Each row comes from the steps of one walk. Every step used is in the known rows, and no mark comes twice. Write the walk behind each row, first mark first.
Known rows
bitob-kubi: [-1.9 -20.0 -19.3 -26.0 -1.3 -4.2 -8.0 -18.5 -15.0 -11.6 7.5 10.6 -15.5 -17.6 -0.8 11.7 -6.0 17.9 17.4 7.7 -12.9 3.7 1.7 -8.4 1.5 -14.2 16.0 0.4 -8.6 -3.6 -21.9 -6.3 8.2 14.0 -1.9 14.4]
tutekoz-kubi: [0.0 -27.9 4.1 2.4 -4.0 -0.1 -16.9 15.9 15.6 -26.8 -2.4 13.4 -27.2 4.7 19.2 -21.8 -8.5 15.0 14.2 2.2 2.6 4.8 12.4 -13.8 -0.1 -0.6 6.6 0.7 22.4 -7.9 4.8 2.7 5.0 -1.6 1.1 3.0]
gisu-sufigar-kubi-girubam-vugamu: [-8.3 -4.2 -45.4 12.8 5.5 30.3 0.4 12.1 1.6 -10.0 -36.4 17.6 14.4 -1.1 -44.3 -2.2 0.0 6.5 17.4 -1.1 -15.3 32.8 -8.5 -40.7 -28.7 -12.8 5.5 42.8 16.3 -33.3 -0.8 20.6 -19.5 28.3 -14.5 0.0]
gisu-sufigar-rosi-tutekoz-kubi-girubam: [-24.9 -24.4 -33.7 46.6 -5.1 17.0 -32.6 45.3 11.4 -50.0 -5.5 -10.6 8.5 3.1 -11.2 -12.3 9.8 18.9 34.2 10.7 -15.1 39.4 19.7 -24.0 -38.4 -19.0 4.6 19.9 37.8 8.8 -14.7 13.2 -15.1 25.9 -1.4 14.5]
vugamu-girubam-gisu: [14.7 -20.4 9.0 3.5 10.2 -3.8 28.4 -4.6 14.4 14.4 -8.4 44.0 16.3 -12.8 -2.3 27.9 15.3 -2.3 -8.8 7.9 -21.9 7.2 -16.6 21.6 23.8 14.5 5.6 -34.8 -14.6 -27.3 8.3 0.6 40.1 8.5 -5.2 7.9]
bitob-kubi-girubam-vugamu-sufigar-gisu: [-23.1 -55.3 -38.6 0.8 3.6 -17.1 3.1 -30.4 -7.4 7.3 -25.2 7.5 49.8 -39.6 -37.1 12.0 -18.1 30.5 44.2 -7.3 -39.8 23.7 -1.8 -39.7 24.1 -4.2 41.0 13.9 25.2 -52.9 -12.1 1.1 23.9 53.5 -15.0 -12.0]
vugamu-girubam-gisu-sufigar-rosi-tutekoz: [3.9 0.0 -0.9 29.8 16.2 7.6 24.0 23.6 -3.7 -5.1 -25.0 19.3 34.9 -11.2 -39.8 39.9 48.4 2.6 1.5 22.0 -40.1 22.0 -8.7 5.6 -8.1 7.5 8.4 -16.8 -11.3 -0.7 -18.9 8.3 22.6 34.1 -7.1 18.3]
sufigar-rosi-girubam: [-36.2 -18.8 -21.9 22.1 14.8 3.2 -15.3 23.4 -20.6 5.7 -6.0 -28.2 44.4 11.5 -7.4 14.6 7.7 -0.7 -38.1 12.7 -24.4 19.4 21.8 0.6 -39.3 8.5 10.2 -8.4 8.2 21.3 -25.9 -7.8 6.8 4.1 -2.9 11.2]
kubi-girubam-gisu-sufigar-rosi: [-6.9 -29.8 -38.7 54.0 -21.5 18.7 -16.8 25.0 -15.3 -5.4 -30.7 -2.2 46.8 -2.4 -4.9 10.9 28.6 17.0 4.8 8.8 -25.8 25.6 -8.8 -9.7 -8.0 -11.5 -19.6 15.8 16.4 9.0 -7.6 0.3 5.9 30.9 -2.8 10.6]
rosi-girubam-vugamu-sufigar-gisu: [-36.7 -17.2 -11.8 18.5 31.4 -24.0 24.8 -10.7 -13.5 27.3 -39.4 -16.1 69.6 -13.3 -53.2 -0.3 2.7 6.8 -5.5 2.7 -34.0 13.2 15.7 -34.8 7.5 17.3 44.8 1.1 18.6 -41.0 -21.0 11.9 20.5 44.2 -0.9 -7.7]
kubi-girubam-gisu-sufigar-rosi-tutekoz-vugamu: [-2.2 -27.5 0.5 62.0 -8.0 12.1 -7.8 30.4 -12.3 -14.7 -5.1 -30.3 15.5 -26.9 -19.4 7.8 17.6 1.0 39.5 25.3 -21.5 20.5 -5.3 0.6 -14.7 -6.0 10.9 26.8 -1.4 11.5 -21.4 19.5 1.0 44.2 -5.6 16.0]
sufigar-rosi-tutekoz: [-4.7 0.3 8.3 10.4 10.1 3.0 -7.1 31.1 -4.7 -6.4 -1.4 -27.7 24.1 -4.3 -10.6 25.3 16.2 3.8 1.5 17.9 -27.6 8.9 16.6 10.6 -35.2 -3.4 10.8 2.0 -2.1 18.5 -9.5 -1.9 -1.8 8.4 -3.4 -6.8]
bitob-kubi-girubam: [-11.8 -39.5 -43.0 -7.3 -5.2 5.6 -19.5 -17.6 -2.2 -17.9 21.8 11.5 2.7 -21.1 -2.6 9.6 -23.1 16.7 25.7 1.5 -16.5 25.4 1.2 -6.2 -4.1 -28.8 4.9 6.1 3.7 -7.7 -15.9 -4.1 2.7 16.9 -10.3 15.9]
kubi-girubam-gisu-sufigar: [1.2 -10.4 -34.5 34.2 -15.4 17.4 0.0 6.3 -7.5 -8.7 -18.5 9.3 22.8 -9.3 -9.1 -9.5 16.4 10.9 20.3 0.0 -12.7 23.6 -12.9 -6.2 13.7 -26.0 -19.0 15.5 -1.9 -7.0 -0.8 15.5 -4.2 33.2 4.6 17.3]
rosi-girubam-gisu-sufigar: [-13.3 11.8 -24.4 28.7 12.0 3.4 15.7 3.0 -20.5 -3.3 -20.5 -1.5 26.1 -4.4 -32.1 -11.5 30.4 2.6 -10.6 16.2 -23.0 13.5 3.2 -10.1 0.6 -10.6 -5.1 -1.7 -13.9 1.3 -31.2 19.9 -5.1 34.8 15.5 34.9]
vugamu-girubam-gisu-sufigar: [7.5 1.3 -12.1 23.8 0.7 2.0 32.3 -5.6 2.5 0.1 -24.6 43.6 14.4 -5.5 -25.4 16.5 32.3 -0.3 -0.8 4.5 -16.5 16.1 -27.8 -0.3 28.6 12.1 -6.6 -19.8 -6.9 -23.5 -6.4 9.0 25.6 21.5 -4.0 27.0]
vugamu-sufigar-rosi-tutekoz-kubi-girubam-gisu: [-11.7 -61.5 4.0 20.8 -5.9 -16.1 -8.3 24.5 26.0 -36.7 -17.9 -6.6 46.4 -27.7 -9.2 -3.5 13.1 46.9 54.4 11.8 -39.7 33.0 20.5 -9.9 -6.6 -23.7 15.7 -3.2 27.9 -11.1 2.3 5.0 13.5 32.6 -5.5 -1.6]
tutekoz-vugamu-girubam-gisu-sufigar-kubi: [10.3 -23.5 27.4 11.3 -4.6 11.2 29.7 -0.8 12.8 1.7 -16.1 48.3 -10.3 -31.7 -31.6 16.0 25.2 -18.7 20.6 14.0 -7.3 13.0 -21.9 -16.7 5.1 36.1 3.9 2.6 -11.3 -32.1 -8.9 20.2 29.8 19.3 -21.3 21.2]

Write each row's walk
[-11.0 -12.1 52.1 -26.5 11.3 -18.2 23.6 -20.0 23.5 -15.7 9.3 -14.5 1.0 -44.5 -53.2 0.0 -1.2 -2.3 62.4 7.1 -2.4 5.1 9.0 -29.7 -17.3 10.8 24.4 20.4 -17.1 -18.7 -12.0 21.7 -5.5 14.6 -17.4 -0.2]
rosi-tutekoz-vugamu-sufigar-kubi
[-44.4 4.6 -43.3 42.6 9.2 7.0 -12.6 24.6 -34.6 -5.5 -21.1 -24.9 39.0 14.5 -30.5 -0.3 25.7 -3.3 -31.2 12.6 -20.0 24.7 11.3 -23.1 -33.6 8.3 0.2 4.4 16.9 21.5 -46.0 1.4 -7.9 15.9 3.7 30.0]
gisu-sufigar-rosi-girubam
[-8.8 0.4 40.9 4.2 6.4 -38.4 25.3 -26.1 8.0 -12.8 12.2 -28.3 1.5 -34.6 -41.5 -13.3 -9.3 -0.9 58.5 -3.6 4.9 -1.0 1.7 -15.0 11.5 9.0 32.9 5.6 -7.5 -11.3 -21.0 16.5 -1.7 17.6 2.1 3.2]
rosi-tutekoz-vugamu-sufigar
[-7.3 -54.8 -34.6 56.9 -25.5 16.8 -33.0 45.2 -1.1 -31.2 -32.8 9.4 14.8 -1.0 14.3 -12.5 22.8 32.5 15.9 14.7 -20.9 32.7 6.2 -16.3 -8.4 -12.2 -9.8 11.9 40.6 -1.1 -2.0 2.9 12.6 28.8 -0.3 15.9]
tutekoz-kubi-girubam-gisu-sufigar-rosi
[-22.8 -36.0 -21.9 29.1 3.9 -18.3 9.7 -11.3 1.8 17.9 -37.5 -2.8 67.3 -21.3 -37.3 2.1 -10.2 13.5 25.4 -12.2 -23.8 16.1 -2.1 -34.4 16.5 7.3 30.0 15.8 34.0 -51.0 6.5 7.2 18.4 42.6 -12.7 -29.5]
kubi-girubam-vugamu-sufigar-gisu
[-11.5 -46.4 -22.2 21.2 -9.4 11.0 -31.7 16.0 27.2 -35.5 9.3 11.2 -9.9 3.6 22.5 -24.7 -24.3 15.6 21.7 -2.2 0.3 25.1 10.3 -10.1 -8.0 -15.2 -0.1 5.4 32.7 -16.0 10.4 4.0 3.1 2.4 -2.0 3.2]
tutekoz-kubi-girubam
[-0.4 -32.6 9.4 57.5 -11.6 -3.4 14.4 13.0 -11.0 7.6 -25.5 14.0 9.3 -14.0 -13.9 25.3 32.0 -9.7 -2.4 12.0 -9.4 10.4 -30.1 1.4 12.5 50.9 10.1 -16.4 8.7 -6.7 -23.0 -2.5 42.0 23.6 -11.3 19.3]
tutekoz-vugamu-girubam-gisu-sufigar-rosi
[2.2 -45.7 41.1 -6.9 -0.1 -5.9 19.8 -17.1 31.3 -14.1 5.2 -6.1 33.9 -59.6 -47.0 1.9 0.4 7.9 78.9 14.6 -21.9 20.6 4.1 -15.4 -4.0 -11.9 13.5 23.3 -24.6 -26.9 0.5 28.9 5.0 35.6 -15.1 -0.6]
rosi-tutekoz-vugamu-sufigar-kubi-girubam-gisu
[-30.3 -33.6 -4.3 14.6 3.1 -23.5 9.8 -0.4 -18.5 12.1 -30.7 -24.5 81.8 -17.5 -25.9 9.8 29.7 23.2 -9.5 13.0 -39.1 20.2 14.2 -6.1 -3.4 3.4 13.1 -20.2 3.0 6.1 -28.5 -7.2 22.2 24.5 3.1 11.2]
vugamu-sufigar-rosi-girubam-gisu
[11.1 -17.8 6.9 24.9 0.8 6.1 -5.9 50.6 1.8 -35.2 -31.4 -1.5 -5.9 -7.7 -0.1 -2.0 37.5 30.3 32.3 30.3 -32.8 17.2 19.0 -10.5 -15.7 -16.7 10.9 9.7 16.0 10.8 -14.1 14.8 3.5 34.5 5.1 18.0]
girubam-gisu-sufigar-rosi-tutekoz-kubi
[-17.9 -42.9 -5.0 19.5 18.4 -17.5 2.8 16.8 30.2 -19.8 -28.2 -0.1 38.2 -26.5 -38.2 -15.4 -13.0 24.0 58.6 2.0 -34.4 27.1 22.3 -31.6 3.8 -11.6 47.4 18.5 39.4 -55.4 8.1 25.1 12.3 50.2 -10.6 -23.4]
rosi-tutekoz-kubi-girubam-vugamu-sufigar-gisu
[-28.1 -34.8 -12.0 -14.9 -11.0 1.1 0.9 -24.5 27.2 -10.7 -6.4 10.9 51.7 -25.6 -39.4 -3.8 -3.3 7.8 38.7 -15.5 -6.7 29.5 7.0 -36.8 -15.1 -13.2 -11.5 11.6 2.3 -25.3 6.6 4.6 -3.1 5.9 -17.4 -3.7]
vugamu-sufigar-kubi-girubam
[10.4 -40.9 1.2 -7.3 -6.5 29.4 -4.5 12.7 18.8 -1.2 -6.7 26.6 31.6 -24.3 -3.4 16.5 8.0 7.2 19.1 22.1 -28.3 22.9 5.6 -1.4 -18.5 -23.3 -15.2 16.7 -17.6 -14.0 23.3 11.9 7.7 15.3 -16.8 -5.8]
sufigar-kubi-girubam-gisu
[7.5 1.4 40.7 9.6 14.3 -10.1 10.4 2.0 5.8 -9.3 25.3 -27.8 -27.0 -20.2 -16.7 -1.5 -10.0 -16.1 35.6 14.5 2.7 -8.1 2.4 7.8 -10.4 8.5 25.3 14.0 -15.7 0.1 -15.7 19.0 -5.1 13.7 -5.0 3.9]
rosi-tutekoz-vugamu
[-14.4 -31.1 -9.4 26.5 12.3 1.5 -5.2 24.4 -20.8 17.2 -19.9 -22.2 50.1 -4.1 -0.5 21.3 25.4 9.3 -32.2 29.3 -42.9 14.7 18.2 13.5 -21.2 1.4 5.4 -14.6 -2.5 16.1 -19.7 -3.3 18.6 19.9 1.8 13.7]
sufigar-rosi-girubam-gisu
[-19.7 -6.3 -36.4 8.4 -11.7 32.5 -14.9 6.2 10.1 -17.6 -7.0 18.9 21.8 -6.2 -29.8 -4.4 6.5 -4.8 23.7 -2.1 -2.6 34.0 -0.4 -41.8 -30.7 -20.5 -24.3 35.8 4.1 -11.0 -1.5 17.1 -19.6 13.3 -14.6 16.4]
gisu-sufigar-kubi-girubam
[-33.5 8.5 -52.9 42.8 21.0 5.8 0.9 34.0 -36.2 9.4 -49.9 -22.1 36.8 23.0 -45.5 4.2 17.0 7.8 -35.6 12.1 -27.6 25.0 6.3 -23.0 -30.9 14.2 31.8 14.7 25.2 1.6 -41.6 1.6 -5.6 33.7 3.8 14.2]
gisu-sufigar-rosi-girubam-vugamu
[-5.7 1.7 -3.4 -2.6 12.2 -31.6 26.1 -21.8 1.5 5.3 -40.0 1.4 23.5 -4.9 -42.7 -8.7 -6.7 25.0 18.8 -13.1 -8.6 3.6 -9.6 -21.6 22.7 8.2 33.1 6.4 19.1 -33.8 -7.0 0.5 5.1 21.8 0.5 -14.6]
girubam-vugamu-sufigar
[-16.2 -18.7 -32.8 17.8 3.2 -21.2 14.5 -21.4 5.2 -0.2 -29.0 2.0 44.7 -5.5 -40.1 -12.1 -23.1 25.6 28.1 -20.8 -12.5 23.7 -10.2 -18.8 16.2 -3.8 23.2 15.2 26.6 -37.9 1.8 0.5 -0.2 26.7 -1.6 -12.9]
kubi-girubam-vugamu-sufigar
[-23.6 -39.4 23.5 30.5 -20.2 -30.6 -0.2 -10.8 -8.6 5.1 -17.2 -31.7 27.2 -18.6 -13.2 0.0 1.3 7.5 19.1 -9.4 5.9 2.0 -5.0 -18.0 2.8 41.2 21.2 1.5 24.8 2.4 -21.5 -14.5 20.4 3.6 -6.8 -7.1]
tutekoz-vugamu-sufigar-rosi
[-7.1 -7.9 5.7 -29.5 8.0 -13.6 29.4 -14.1 12.5 6.2 -46.1 18.4 24.3 -16.9 -52.6 3.3 0.3 23.2 29.2 -7.8 -17.5 12.5 -0.6 -36.6 -4.8 5.8 28.5 21.5 11.3 -40.3 3.2 7.2 0.0 16.2 -14.0 -18.2]
girubam-vugamu-sufigar-kubi
[7.6 -8.6 1.0 -6.6 1.1 20.4 27.9 0.8 15.6 0.6 -24.9 62.4 19.1 -18.6 -38.3 26.6 39.9 -3.4 5.9 14.5 -22.4 21.4 -10.5 -17.9 -1.0 10.0 -10.7 -8.1 -18.1 -31.1 -1.4 16.2 22.6 15.6 -16.7 23.0]
vugamu-girubam-gisu-sufigar-kubi
[6.0 -61.8 3.6 28.9 1.3 10.5 -25.0 47.8 19.1 -32.8 -4.6 -7.4 16.9 -17.8 18.1 8.5 10.7 28.7 31.6 30.0 -42.3 25.4 26.2 13.7 -24.7 -26.5 11.5 3.5 17.7 3.5 11.2 10.5 15.0 28.6 -5.5 0.0]
sufigar-rosi-tutekoz-kubi-girubam-gisu
[-8.1 -47.1 -55.6 27.5 -22.2 16.5 -23.0 9.5 -30.7 -13.3 -23.2 4.6 27.0 -22.3 -3.5 21.1 24.3 34.6 22.5 13.2 -38.1 34.5 -5.1 -15.9 -3.4 -21.2 -2.7 11.3 9.3 8.7 -29.0 -6.9 11.8 44.5 -3.9 22.6]
bitob-kubi-girubam-gisu-sufigar-rosi
[10.5 -8.8 28.6 42.8 -1.7 1.9 7.6 28.9 -20.1 -9.8 -17.8 -34.0 1.8 -26.5 -18.6 11.0 33.4 3.4 28.5 31.2 -18.4 -0.8 -2.3 -1.6 -10.2 10.5 21.6 16.4 -8.5 15.3 -27.1 16.4 7.8 40.2 -1.2 14.9]
girubam-gisu-sufigar-rosi-tutekoz-vugamu
[-16.9 -19.4 53.2 18.3 5.8 -32.6 20.9 -16.7 7.7 4.2 3.6 -32.8 22.4 -49.9 -39.7 -1.5 3.1 -12.2 53.4 5.0 -5.3 -8.0 7.5 -25.9 12.2 24.4 32.9 8.1 -5.1 -25.4 -16.1 20.4 16.0 32.6 -8.1 -10.2]
rosi-tutekoz-vugamu-sufigar-gisu
[-14.8 -21.4 -42.4 46.7 12.3 13.4 -21.7 54.7 4.9 -41.7 -36.5 -5.4 1.5 10.1 -30.9 -6.1 -0.4 29.0 28.0 13.0 -29.2 38.4 13.1 -23.0 -33.4 -17.0 32.8 33.3 52.7 -12.0 -12.5 12.5 -12.9 42.1 -3.3 0.7]
gisu-sufigar-rosi-tutekoz-kubi-girubam-vugamu
[-27.2 -12.8 -27.1 23.5 28.0 -1.5 -0.2 30.4 -25.4 16.9 -35.1 -28.7 38.1 17.4 -24.5 16.5 0.6 7.2 -42.1 21.3 -38.5 20.4 13.5 1.5 -35.6 16.2 39.4 0.8 22.1 -0.1 -25.7 -5.2 7.7 21.1 -1.2 -3.5]
sufigar-rosi-girubam-vugamu
[-28.0 -51.3 19.6 36.6 0.9 -31.3 11.6 -7.6 -21.2 15.3 -20.2 -34.6 53.3 -27.0 -27.5 0.7 11.3 10.9 1.9 17.0 -24.0 11.0 5.7 -6.9 4.8 30.6 27.7 -10.4 3.6 2.7 -38.5 -1.7 28.3 25.7 1.7 13.9]
tutekoz-vugamu-sufigar-rosi-girubam-gisu
[-3.2 -34.7 -50.5 -1.1 12.7 3.9 -8.9 -11.0 -14.7 -9.9 -8.4 16.2 -7.3 -12.4 -16.4 11.7 -31.8 27.0 22.4 1.0 -26.7 24.7 -7.0 -6.3 -2.7 -18.5 32.0 16.4 12.2 -31.1 -12.7 -2.0 3.5 34.6 -7.4 0.0]
bitob-kubi-girubam-vugamu
[-9.7 1.1 4.5 6.6 24.3 -29.2 24.5 8.7 -8.3 -0.4 -42.3 -29.0 48.3 -10.4 -49.7 18.0 8.4 28.6 24.2 4.1 -36.4 14.0 7.1 -12.5 -13.2 4.7 44.8 6.9 21.8 -10.4 -14.5 -2.4 2.8 30.5 -6.9 -18.0]
girubam-vugamu-sufigar-rosi-tutekoz
